Each row comes from the steps of one walk. Every step used is in the known rows, and no mark comes twice. Write the walk behind each row, first mark first.
Known rows
c/u/y: [ 0.13 -3.34 -1.58  4.46 -0.36 -0.70  1.47  1.17 -1.36 -2.23 -1.09 -1.23
 -4.94 -1.23 -1.13 -2.50  1.20 -3.18 -2.08  1.11  1.91  1.93 -1.65  0.64]
m/g/r: [-1.34 -3.44 -1.83  3.30 -2.68 -3.07  1.37  0.91 -3.80 -2.39 -3.21  0.30
 -0.49 -0.83 -0.89  0.83  0.13 -3.03 -0.10 -0.31  0.13  4.10 -0.44 -0.62]
h/r: [-1.86 -0.83 -3.36  3.67 -1.46 -0.66  2.22 -2.14 -1.74 -2.05 -1.12  0.70
 -0.07  0.95  0.48  1.37  2.63 -2.08  0.47 -0.25  1.52  3.01 -0.71  0.75]
r/c/u/y/k/v: [-1.22  1.59 -2.17  3.93 -3.45 -1.19  1.85  1.90  0.56 -3.62 -1.01 -0.76
 -4.71 -1.63 -0.38 -1.48  1.39 -2.30 -1.31  1.07  0.60  2.30 -0.30  0.41]
r/c/u/y/h/m/g: [-0.14  0.80 -2.88  1.66 -0.16 -2.10  1.13  0.19 -1.40 -1.89 -1.30 -1.14
  1.86 -1.31  0.69 -0.72 -0.83 -2.73 -1.17 -1.10  1.85  2.44 -0.07 -1.03]
c/m/h: [-0.82 -0.34  0.85  2.84  0.65 -0.93 -1.43 -2.24 -1.39 -1.54 -2.31 -1.16
  0.17 -0.21  3.04  0.49 -1.66 -2.68  0.12 -1.46  2.38  4.66  0.07  2.14]
v/u/y/h/m/g: [-0.96  0.09 -2.45  2.04 -1.17 -2.51 -0.16 -0.81 -2.05 -2.14 -1.84 -1.65
  2.40 -1.86  0.77 -0.70 -0.45 -2.40 -0.96 -1.24  1.72  2.71  0.86 -1.05]
h/m/g/r/c: [-1.98  0.11 -2.21  2.99 -0.56 -2.72  2.11  1.73 -2.91 -2.35 -1.85 -0.03
  0.62 -0.89 -0.29  2.03 -0.64 -3.16 -0.70 -1.41  2.39  4.13 -1.23 -0.42]
g/m/h/r/c: [-2.06  2.21 -2.38  3.27 -1.21 -0.80  0.98 -0.99 -1.23 -2.47 -0.99  0.18
  2.60  0.77  2.17  1.79 -0.25 -2.50  0.17 -1.46  2.98  5.18 -0.57  0.99]
u/y/h/m/g/r: [-1.69 -3.02 -1.89  3.28 -2.40 -2.84  1.23  2.71 -4.19 -2.51 -2.59 -0.46
  0.98 -1.63 -0.98  0.44  1.62 -3.47 -0.61 -0.93 -1.01  3.63 -0.34 -0.06]
m/g/r/c: [-1.99  0.04 -1.99  3.06 -1.27 -2.58  2.29  1.51 -2.42 -2.18 -1.96  0.24
  0.11 -0.88 -0.26  1.87 -0.97 -2.92 -0.61 -0.90  2.60  4.37 -0.87 -0.38]
k/e: [ 0.21  0.82 -1.34  3.78  0.05 -2.61 -1.50 -3.44 -0.29 -3.68 -2.22 -1.04
 -2.86 -0.54  0.62 -0.51 -0.78 -2.96 -1.06  0.07  3.65  2.20 -1.17 -0.04]
u/y/k: [-2.86  1.25 -1.56  4.01 -1.22 -1.40 -0.39  2.88 -1.63 -2.31 -2.00 -2.01
 -3.82 -2.13 -1.92 -1.60  0.36 -2.25 -0.89  0.60 -0.37  1.99 -1.21 -0.62]
y/k/e: [-0.76  2.45 -1.95  3.02  0.04 -2.55 -2.44 -1.34 -0.49 -3.90 -2.37 -1.47
 -3.46 -0.65 -0.02 -0.82 -1.26 -2.49 -0.98 -0.02  2.47  1.70 -1.49 -0.69]
r/c/u/y: [-0.15 -2.12 -1.71  4.20 -0.07 -0.67  1.87  1.76 -1.16 -2.18 -0.64 -1.19
 -4.36 -1.12 -0.83 -2.00  0.70 -3.17 -2.31  0.82  2.66  2.37 -1.84  0.59]
v/u: [-1.96 -1.80 -1.96  3.23 -1.29 -1.79 -0.24 -2.49 -2.08 -2.70 -2.10 -1.18
 -2.17 -0.80  1.23  1.04 -1.23 -1.56 -1.09 -0.69  5.10  2.13  0.68  1.17]
h/r/c/v/u/y: [-1.51 -3.73 -1.63  3.85 -1.81 -0.57 -0.02  0.73 -2.01 -2.70 -0.37 -1.76
 -2.46 -1.72 -0.93 -2.10  1.95 -2.18 -1.88 -0.03  2.74  3.82 -0.08  1.50]
g/m: [-1.00  1.37 -1.68  4.04 -3.29 -1.96 -0.20 -1.67 -1.50 -4.04 -2.82 -0.47
  1.01 -1.52  1.69  1.00 -1.11 -2.45 -0.21 -0.24  1.86  4.87 -0.71  1.12]
m/h/r/c: [-2.23  1.87 -2.25  3.25 -0.19 -0.74  1.66 -0.89 -0.95 -1.75 -0.79  0.18
  1.37  0.94  1.57  1.68  0.06 -2.55  0.11 -1.31  3.22  4.24 -0.53  0.90]
u/y: [-1.45 -1.50 -0.41  5.45 -1.33 -1.39  0.71  0.56 -1.46 -2.20 -1.56 -1.73
 -3.08 -2.32 -1.49 -2.07  1.85 -3.24 -1.34  0.85  0.90  3.06 -0.87  0.21]
g/m/h/r: [-1.53 -0.40 -2.51  3.57 -2.64 -0.57 -0.52 -2.49 -2.16 -2.87 -1.78  0.28
  2.90  1.58  2.38  0.70  1.14 -2.50  1.01 -1.13  0.80  5.40  0.11  1.46]
v/u/y/h/r: [-2.58 -0.44 -3.09  3.37 -3.07 -0.07  2.10  0.13 -1.46 -2.00 -0.39  0.07
  1.90 -0.41  1.23  0.72  3.68 -1.81 -0.39 -0.54  0.69  2.57  0.87  2.00]
v/u/y/h/m/g/r: [-1.92 -3.81 -2.13  2.94 -2.73 -2.91  0.65  2.46 -4.61 -2.78 -2.52 -0.67
  1.10 -1.56 -0.56  0.59  1.29 -3.15 -0.93 -1.25 -0.21  3.63  0.08  0.04]
c/v/u: [-0.88 -3.13 -1.74  2.07 -0.81 -0.90 -0.11 -1.80 -1.29 -2.70 -1.56 -1.17
 -3.16 -1.11  0.19 -0.12 -0.94 -1.19 -1.13 -0.53  4.43  2.53  0.85  2.59]
m/g/r/c/v: [-0.17 -1.64 -1.42  1.65 -0.44 -0.92  2.16  1.48 -0.83 -2.02 -1.32  0.09
 -2.01 -1.47 -1.54 -0.30 -0.40 -2.34 -0.58 -0.36  1.71  4.29 -0.55  2.07]
r/c/v/u/y: [-1.36 -3.27 -0.93  3.99 -1.35 -0.85 -0.23  0.88 -1.63 -2.62 -0.81 -2.21
 -3.20 -2.38 -1.11 -2.31  0.96 -2.34 -2.12  0.15  3.03  3.54 -0.04  1.49]

Which walk is each row?
[ 0.06  0.00 -4.06  1.64  0.59  0.13  4.00  0.47 -0.26 -1.75 -0.08  0.99
 -1.86  1.21  1.63  1.37 -0.28 -2.09 -1.23 -0.32  3.85  1.11 -1.40  1.86] : y/h/r/c/u
[-0.26 -0.15 -1.75  1.81 -0.67  0.28  1.07 -0.29 -0.15 -2.48 -0.68  0.04
 -0.13 -0.36  0.31 -0.30 -0.05 -2.05  0.01 -0.78  1.84  5.19 -0.37  3.04] : g/m/h/r/c/v
[-0.76  0.90 -2.22  2.25 -0.94 -2.42  0.38 -0.49 -1.57 -1.84 -1.88 -1.38
  2.29 -1.85  0.27 -0.77 -0.14 -2.78 -0.70 -0.96  0.75  2.76  0.48 -1.26] : u/y/h/m/g
[-1.13 -3.40 -2.43  1.27 -0.68 -1.55 -0.12 -0.29 -2.68 -2.92 -1.32 -1.19
 -1.28 -1.08  0.11  0.37 -1.09 -1.62 -1.34 -1.57  4.37  3.42  0.44  1.83] : h/m/g/r/c/v/u
[-2.07 -1.17 -3.00  2.75 -2.84  0.36  2.19  0.44 -1.15 -1.87 -0.12  0.10
  1.56 -0.58  0.81  0.09  3.82 -1.67 -0.38 -0.47  0.19  2.83  0.88  2.64] : c/v/u/y/h/r
[ 0.23 -1.11 -4.11  2.04  0.99 -0.13  3.51 -0.14 -0.83 -2.00 -0.29  0.90
 -2.99  1.56  1.13  1.13 -0.41 -2.25 -1.20 -0.22  4.49  1.55 -2.02  1.30] : h/r/c/u
[-1.84 -0.77 -0.79  2.37  0.35 -1.59  1.74  0.96 -2.68 -2.03 -1.19 -0.13
 -0.65 -1.56  1.97  3.40 -0.18 -2.21 -1.08 -1.52  3.31  4.62 -1.94  2.09] : g/r/c/m
[-0.45 -0.08 -2.46  1.10 -0.70 -2.28  0.35 -2.23 -1.83 -1.68 -1.35 -0.16
  2.18 -0.45  2.26  1.11 -1.53 -1.71 -0.40 -1.06  3.49  5.25 -0.52 -1.19] : h/r/c/m/g
[-1.38 -3.76 -1.12  3.78 -1.52 -0.37 -1.01  0.55 -1.97 -2.59 -0.65 -2.02
 -1.71 -1.26 -0.34 -2.49  1.32 -2.41 -1.66 -0.33  2.53  4.38  0.33  1.75] : m/h/r/c/v/u/y
[ 0.56 -2.35 -3.42  1.88  0.25 -1.31  3.07  1.20 -1.89 -2.13 -1.30  0.66
 -3.27  0.73  0.46  0.82 -1.70 -2.73 -1.47 -0.17  3.84  2.09 -1.83  0.55] : m/g/r/c/u
[-1.46  1.09 -2.96  3.80 -3.91 -0.91  2.04  1.68  0.23 -3.63 -0.63 -0.32
 -4.02 -0.89 -0.19 -1.23  2.30 -2.20 -1.05  0.96  0.41  2.64 -0.31  0.46] : h/r/c/u/y/k/v
[-3.19  0.17 -1.91  3.56 -1.57 -1.50 -1.29  2.55 -2.22 -2.77 -1.94 -2.41
 -3.56 -2.01 -1.33 -1.36 -0.03 -1.80 -1.32  0.20  0.93  2.12 -0.63 -0.35] : v/u/y/k
[-0.38  0.03 -2.54  2.34  0.03 -2.89  0.05 -2.29 -2.09 -2.08 -2.33 -1.10
  1.06 -0.82  0.08 -0.27 -1.12 -2.68 -0.27 -0.97  2.14  2.99 -0.34 -1.97] : h/m/g
[-0.83  1.14 -0.05  3.88 -2.00 -1.28 -2.15 -2.31 -1.26 -3.01 -3.22 -1.06
  1.91 -0.19  2.67 -0.20 -2.45 -3.11  0.53 -1.12  1.38  5.62  0.52  1.62] : g/m/h
[-1.14  1.79 -1.43  3.14 -1.35 -0.13  3.26  2.75  0.50 -1.37 -0.56 -0.68
 -0.60 -2.35  0.86 -0.34  0.95 -2.54 -1.73  0.09  0.92  1.09  0.32  2.45] : r/c/u/y/h
[-0.30  0.37 -1.72  1.26 -0.36 -2.49  0.16 -2.02 -1.54 -1.63 -1.72 -0.61
  1.38 -1.20  2.05  0.92 -2.57 -1.78 -0.64 -0.93  3.75  4.91 -0.39 -1.16] : r/c/m/g
[-1.90  1.37 -1.68  1.68  0.15 -0.53  2.21 -0.25 -1.29 -1.64 -0.15  0.14
  1.57 -1.00  3.26  3.48  0.73 -1.53 -0.72 -1.68  3.26  4.07 -1.14  2.51] : y/h/r/c/m
[-2.29 -0.28 -2.39  3.14 -3.64 -1.82 -0.24 -1.32 -1.02 -3.78 -1.82 -1.11
 -3.29 -1.18  1.22  0.37 -0.39 -1.14 -1.07 -0.19  3.70  2.15  1.35  1.03] : y/k/v/u
[-2.87  1.96 -2.87  2.96 -1.66 -0.52  2.73  0.72 -0.85 -1.99  0.03 -0.09
  1.92 -0.58  1.45  1.87  1.33 -1.99 -0.88 -1.11  3.11  3.15  0.08  1.47] : v/u/y/h/r/c
[-0.30 -2.54 -2.49  4.19 -0.48 -0.35  2.03  1.62 -1.48 -2.20 -0.23 -0.79
 -3.54 -0.50 -0.65 -1.77  1.62 -3.08 -2.03  0.64  2.40  2.63 -1.86  0.61] : h/r/c/u/y
[-0.93 -3.89 -2.48  2.75 -1.94 -2.50  1.53  2.97 -4.18 -2.47 -2.37 -0.23
  0.02 -1.12 -0.77  0.17  1.23 -3.43 -0.97 -0.84 -0.64  3.09 -0.75  0.11] : c/u/y/h/m/g/r
[-2.27  0.44 -1.87  3.08 -1.29 -2.28  2.28  3.21 -2.53 -2.19 -1.43 -0.41
  1.49 -1.71 -0.26  1.38  0.23 -3.24 -1.15 -1.30  1.36  3.84 -0.66  0.12] : u/y/h/m/g/r/c
[-0.68 -0.08 -1.83  1.97 -0.52  0.57  2.87  1.41  0.44 -1.71  0.07 -0.07
 -1.11 -1.54 -0.85 -0.69  1.76 -1.95 -0.68 -0.23  1.26  3.53 -0.23  3.13] : u/y/h/r/c/v
[-2.13 -0.15 -1.74  1.87 -0.40 -0.53  1.30  0.08 -1.92 -2.05  0.14 -0.59
  1.43 -1.37  3.25  2.65  1.00 -1.48 -1.40 -1.70  3.77  4.37 -0.81  2.55] : v/u/y/h/r/c/m
[-1.60 -0.54 -3.43  3.11 -2.36  0.30  3.09  0.66 -1.03 -1.71 -0.20  0.54
  0.98  0.08  1.00  0.33  3.75 -2.11 -0.47 -0.11  0.09  2.11  0.03  1.98] : c/u/y/h/r
[-0.14  0.27 -1.08  2.03  0.75 -0.21  2.33  0.25  0.57 -1.79 -0.82 -0.31
 -3.05 -1.59 -1.18 -0.36 -0.52 -2.03 -0.63 -0.16  2.77  3.29 -0.64  2.66] : r/c/v
[-2.76  0.27 -1.96  2.88 -1.25 -1.00 -0.96  3.35 -1.70 -2.71 -1.38 -2.33
 -3.74 -2.15 -1.63 -1.70 -0.26 -1.68 -1.47 -0.05  1.20  2.60 -0.70  0.31] : r/c/v/u/y/k
[-2.66  2.81 -2.70  3.30 -1.43 -0.38  3.29  1.03 -0.43 -1.71 -0.04  0.22
  1.82 -0.65  1.00  1.69  1.73 -2.28 -0.63 -0.81  2.18  3.15 -0.27  1.33] : u/y/h/r/c
[-1.73  0.36 -2.11  3.07  0.46 -1.08  2.62  3.32 -2.11 -2.34 -0.79 -1.15
  0.19 -1.94  0.07  0.85  2.41 -3.43 -1.62 -1.60  0.35  0.95 -1.16  2.16] : g/r/c/u/y/h/m
[-1.84  1.76 -1.49  4.61 -4.21 -1.55  1.16  1.15  0.34 -3.56 -1.56 -0.96
 -4.34 -2.20 -0.74 -1.60  2.08 -2.29 -0.81  1.19 -0.37  2.62  0.19  0.32] : u/y/k/v
[-2.47  0.33 -1.58  3.81 -0.70 -2.03  2.92  2.08 -2.29 -2.20 -1.77  0.22
 -1.09 -1.01 -0.44  2.49 -0.18 -3.03 -0.70 -0.87  2.55  3.59 -1.31  0.92] : g/r/c
[-0.99  0.42 -1.78  2.74 -2.28 -0.74  2.99  3.48 -0.58 -1.56 -0.96 -0.41
  0.41 -2.10  0.61 -0.42  0.89 -2.71 -1.70 -0.09  0.21  1.91  0.52  1.76] : m/g/r/c/u/y/h
[-1.93  0.69 -1.43  2.03 -0.16 -0.56  1.91  0.67 -1.52 -1.71  0.08 -0.31
  1.28 -1.37  2.82  2.57  1.34 -1.82 -1.12 -1.41  2.78  4.38 -1.26  2.34] : u/y/h/r/c/m
[-1.61  0.31 -1.78  2.08  0.58 -0.87  1.70 -0.98 -1.78 -1.91 -0.32  0.05
  0.47 -0.64  2.81  3.17  0.51 -1.68 -0.74 -1.44  3.87  4.57 -1.77  1.90] : h/r/c/m
[-2.42 -0.21 -3.12  3.59 -4.25 -0.17  2.53  0.05 -0.87 -2.46 -0.20  0.26
  1.63 -0.52  1.51  0.44  4.23 -1.84 -0.41 -0.27  0.28  2.70  1.27  2.09] : k/v/u/y/h/r
